Known rows, with every step that occurs:
figu-kozakiz-vatuzi-raro: -3,4,-11,-10,8,5,-1,0,-6,1,1,2,0,-2,4,-12,-7,-7,0,3,3,1,4,7,6,-4,-2,-2
buso-roliz-bubuz-raro: -3,3,-12,-5,12,0,4,-5,-3,3,1,-4,-4,0,-4,-1,1,0,-5,-1,-1,12,0,-8,2,2,-1,6
vatuzi-raro-lozek-kozakiz: 5,-5,-9,-16,1,5,-1,-4,-7,0,12,0,3,-2,-1,-12,0,-2,-1,5,3,-4,4,0,2,-6,2,-7
pivas-roliz-buso-raro-lozek-kozakiz-vatuzi: -1,7,-26,-22,4,-7,-3,-9,-1,-7,19,3,-14,-8,3,3,-2,-7,-13,0,-2,15,9,6,8,-5,-5,1
lozek-kozakiz: -4,-2,-4,-9,1,3,0,0,-1,0,2,-1,4,-3,-3,-2,1,-1,1,3,-2,-4,3,0,3,-3,0,-4
bubuz-raro-vula: -7,-1,-2,3,3,2,3,-3,-3,-3,8,1,1,3,-5,-5,0,-2,0,-4,1,9,6,-5,-6,-2,1,5
bemas-roliz: -7,-1,-9,-8,2,-2,2,2,1,-1,1,-2,-5,3,1,4,1,0,-5,-3,-1,-8,1,-1,2,2,-1,6
figu-raro-lozek: 9,1,0,-5,-4,-2,-4,-5,-4,-2,22,1,0,-3,0,-1,-5,-1,-5,0,0,8,6,-2,4,-2,0,-5
pivas-roliz-bubuz-raro-lozek-kozakiz-vatuzi: -9,-3,-31,-18,11,-3,0,-9,-6,-2,15,-1,-7,-4,-2,-2,1,-9,-13,1,-2,4,9,-2,1,-5,-5,6
kozakiz-vatuzi-raro-pivas: -1,4,-17,-7,5,3,3,0,-3,-4,-7,3,-11,6,9,-10,-3,-9,4,4,4,-2,2,10,8,-4,1,2
raro-lozek-kozakiz-vatuzi: 3,-3,-16,-10,1,1,1,-3,-5,-3,12,2,-4,-2,-3,-4,1,-6,-7,2,0,-4,8,5,2,-6,-1,-4
kozakiz-vatuzi-raro-buve: 0,2,-15,-8,4,2,2,-4,-6,-2,-3,5,-9,0,9,-11,-1,-10,0,6,4,0,3,9,7,-5,1,-2
vatuzi-raro: 1,1,-1,-7,2,3,-1,0,-3,0,-1,0,0,-1,4,-9,-1,0,3,3,4,-1,-1,1,3,-2,2,0
buso-raro-figu: 3,0,-1,-2,3,-5,-6,-6,2,2,5,3,2,-4,1,1,-5,3,-1,-4,2,19,3,-4,3,-3,0,-1
buso-roliz-pivas: -1,-1,-3,0,9,10,1,1,-1,0,-10,-3,1,4,-2,7,4,-1,-9,0,1,0,-3,0,4,3,0,4
lozek-kozakiz-vatuzi-raro: -4,3,-15,-17,6,6,1,-1,-4,-2,0,1,-4,-5,4,-12,-2,-5,2,5,2,-5,4,6,9,-6,1,-1
figu-kozakiz-vatuzi-raro-lozek: 5,-1,-14,-10,5,4,-1,-3,-10,1,12,2,0,0,1,-12,-6,-9,-6,3,5,2,6,7,2,-6,-2,-5
buso-raro: 0,5,-5,-5,-1,1,-4,-4,2,4,2,2,0,-4,2,1,-3,1,1,-3,-3,10,1,1,4,-1,0,0
figu-kozakiz-vatuzi: -4,3,-9,-3,5,2,0,0,-3,0,1,2,1,-1,0,-3,-5,-8,-3,0,0,2,5,7,3,-2,-3,-2
pivas-roliz-buso-raro-vula: -5,7,-13,-7,3,-9,-2,-6,4,-6,13,0,-8,-4,2,5,-4,-3,-8,-6,-1,21,5,-1,-2,1,-4,10
roliz-buso-raro-figu-kozakiz: 3,7,1,-6,8,-8,-5,-5,-1,1,13,5,2,-6,1,-2,-9,-1,-5,-2,1,24,3,-6,6,-3,-3,-5
roliz-buve: -1,-4,6,-1,3,7,-3,1,1,-3,-2,3,-2,-5,1,0,0,-4,-5,-1,-3,0,-1,2,-2,1,1,-7
kozakiz-vatuzi-raro-bemas-roliz-bubuz: 2,7,-37,-22,11,-4,7,2,-3,1,-4,-3,-18,0,11,-11,-8,-6,-4,-2,1,-14,-1,-1,6,-3,-4,11
bubuz-raro-figu: -3,-3,5,1,7,-3,-2,-5,-3,-2,6,3,2,2,-2,-3,0,3,0,-1,4,15,4,-9,1,-2,1,0
lozek-kozakiz-vatuzi: -5,2,-13,-10,4,2,2,0,-1,-2,1,1,-4,-4,0,-3,0,-5,-2,2,-2,-3,5,6,6,-4,-1,-1
vatuzi-kozakiz: -1,-3,2,-3,2,3,-3,3,-2,-4,0,1,8,-1,-4,-9,-2,-2,2,1,2,-1,3,-1,1,-1,0,-7
bemas-roliz-bubuz: -6,-1,-16,-9,7,-5,3,2,2,4,1,-3,-7,-1,2,2,-1,-4,-9,-4,-3,-11,-2,-6,-1,1,-3,9
figu-kozakiz-vatuzi-raro-vula: -4,1,-13,-5,9,4,1,0,-5,-2,5,1,1,0,1,-14,-8,-10,-2,0,5,4,7,5,-2,-5,-2,2
figu-raro: 1,5,3,-6,-2,-1,-3,-2,0,-2,10,1,0,-5,3,0,-5,0,0,0,-2,7,3,-2,8,0,1,-2

Rows:
-2,-2,-5,0,10,-4,-2,-1,-3,-1,4,3,2,0,-1,-3,-7,-6,-6,0,5,10,7,1,2,-3,-3,-3 | raro-figu-kozakiz-vatuzi
11,16,-12,-12,0,-5,2,-3,-1,-1,4,3,-11,-4,6,-4,-7,1,3,-3,-3,11,-1,-2,7,-2,-3,-1 | roliz-buso-raro-bemas
5,15,-13,-20,1,-9,5,0,-1,-7,13,-1,-16,-1,8,-2,-8,-1,-3,-3,-3,1,2,-6,13,2,-3,4 | figu-raro-bemas-roliz-buso
-9,-6,-2,-5,5,3,-4,-1,3,-6,-3,-1,-3,-4,3,7,1,-4,-8,0,-3,5,1,4,-3,3,-2,-2 | pivas-roliz-buve
-6,5,-16,-15,4,1,7,-1,-4,-1,0,-2,-8,8,2,-2,-2,1,2,-4,-2,-4,3,-5,4,0,-2,6 | bubuz-raro-bemas-roliz
0,7,-28,-21,6,0,6,2,-3,-3,-5,-2,-17,5,10,-9,-6,-3,1,-2,2,-11,2,5,8,-2,-2,7 | kozakiz-vatuzi-raro-bemas-roliz
-5,5,-25,-12,10,-5,3,-5,-2,1,-1,-4,-7,1,3,-2,-4,-2,0,-1,-2,5,1,-7,-1,0,-6,9 | pivas-roliz-bubuz-raro-bemas
-6,5,-13,-5,5,-8,3,-2,2,-10,2,0,-12,7,6,5,0,-7,-4,3,0,7,0,3,5,2,-4,5 | raro-pivas-roliz-buso
0,-4,2,-6,10,0,-5,-2,-5,2,4,1,9,-1,1,-11,-7,-1,0,3,7,9,3,-4,1,-3,0,-6 | vatuzi-raro-figu-kozakiz
2,-4,-2,-2,0,2,0,-6,-8,0,14,2,0,4,-5,-4,2,-1,-3,-1,1,7,5,-4,-3,-3,0,-2 | bubuz-raro-lozek
-9,-5,-12,-8,14,-8,1,-3,-1,1,7,0,-5,0,-1,-1,-1,-1,-10,-5,1,4,2,-15,0,0,-2,10 | bemas-roliz-bubuz-raro-figu
-8,-3,-31,-21,11,-1,5,-5,-6,1,16,1,-10,-2,-3,-5,1,-9,-14,-3,-3,-8,8,-4,3,-6,-3,6 | bemas-roliz-bubuz-raro-lozek-kozakiz-vatuzi
3,4,-28,-20,9,-3,5,1,-2,4,-3,-5,-11,0,8,-11,-7,-2,-1,-2,0,-14,-3,-7,2,-1,-3,8 | vatuzi-raro-bemas-roliz-bubuz
2,3,-26,-13,6,-6,6,2,0,4,-2,-5,-11,1,4,-2,-6,-2,-4,-5,-3,-14,-2,-7,0,0,-5,8 | raro-bemas-roliz-bubuz
-2,-2,-11,-14,10,-1,-2,-3,-3,-4,2,3,-3,-4,4,-12,-3,-3,-1,4,7,3,6,1,8,-7,2,-2 | lozek-kozakiz-vatuzi-raro-figu
-15,1,-14,-6,6,1,2,-5,-1,-6,-1,-1,-4,11,3,3,1,-5,2,2,0,10,5,2,4,0,-2,5 | bubuz-raro-pivas-roliz
4,7,-24,-21,6,5,4,0,-5,-2,-4,0,-8,-2,6,-15,-6,-3,7,5,2,-7,4,5,9,-7,0,-3 | lozek-kozakiz-vatuzi-raro-bemas
-16,-4,-7,-7,9,8,-1,-4,-1,-8,-4,2,-5,5,4,3,1,-9,-3,1,-3,10,4,4,2,1,-2,-2 | bubuz-raro-pivas-roliz-buve
4,10,-15,-15,3,-8,8,2,-1,-6,3,-1,-17,4,5,-1,-3,-1,-4,-4,-2,-7,-2,-5,5,2,-4,5 | raro-bemas-roliz-buso
-4,1,-19,-17,6,6,2,-5,-7,-2,-1,4,-5,-3,7,-13,0,-10,1,9,2,-5,6,9,10,-8,2,-6 | lozek-kozakiz-vatuzi-raro-buve
-11,0,-15,-11,10,-2,4,-1,-2,4,5,-2,-6,0,0,-1,1,-3,-7,-4,-3,-4,0,-9,2,1,-2,11 | bemas-roliz-bubuz-raro
2,8,-31,-18,5,-5,2,-2,2,7,1,-3,-11,-3,6,-1,-9,-1,-3,-7,-6,-4,-1,-6,4,-1,-5,8 | buso-raro-bemas-roliz-bubuz
-7,-1,-24,-3,8,-6,1,-1,3,0,-4,-4,-6,4,6,3,-2,-8,-5,2,-1,0,0,0,0,0,-5,8 | raro-pivas-roliz-bubuz
-5,5,-6,-6,4,-9,0,-2,2,-8,5,-1,-10,-1,3,6,1,-2,-7,1,0,8,0,-1,2,3,-4,6 | pivas-roliz-buso
-4,8,-15,-11,3,-8,-2,-10,0,-4,7,3,-11,-4,8,5,-1,-6,-6,2,-3,18,3,4,8,0,-4,1 | pivas-roliz-buso-raro-buve
-2,7,-37,-24,14,0,6,2,-5,4,-2,-3,-10,0,8,-14,-13,-10,-5,-1,0,-12,1,0,6,-3,-6,6 | figu-kozakiz-vatuzi-raro-bemas-roliz-bubuz
-4,5,-32,-30,7,3,7,1,-4,-3,-3,-3,-13,1,8,-12,-5,-4,2,1,0,-16,5,4,11,-5,-2,3 | lozek-kozakiz-vatuzi-raro-bemas-roliz
-11,7,-11,-7,7,-5,4,-4,-2,-9,4,2,-11,8,4,2,2,-6,-2,2,0,14,3,-1,6,1,-3,5 | bubuz-raro-pivas-roliz-buso
-11,-2,-19,-11,10,-2,4,-5,-5,4,4,1,-7,2,3,-3,2,-9,-8,-1,-4,-5,2,-6,3,-1,-2,6 | bemas-roliz-bubuz-raro-buve
0,4,-16,-19,3,5,-1,0,2,0,-2,1,-10,-3,6,2,-7,-2,-3,-8,-8,0,0,2,4,0,-2,-3 | buso-raro-bemas-roliz-buve
4,2,-13,-16,-1,1,-2,-6,-5,-5,22,3,-4,-7,0,-4,-5,-6,-7,2,-1,3,11,3,10,-6,0,-6 | figu-raro-lozek-kozakiz-vatuzi
-12,0,-16,-7,10,-4,0,-5,-1,1,3,-3,-3,-2,1,1,0,-3,-6,0,-2,8,2,-6,-1,1,-4,10 | pivas-roliz-bubuz-raro
-5,11,-11,-11,3,-9,0,-3,2,-11,12,1,-12,1,9,4,-5,-7,-3,4,-1,14,4,1,13,2,-4,3 | figu-raro-pivas-roliz-buso
1,4,-17,-25,1,-4,0,-6,-2,-1,23,2,-10,-5,-1,1,0,-3,-11,-4,-4,3,5,-3,7,-3,-2,-1 | bemas-roliz-buso-raro-lozek-kozakiz
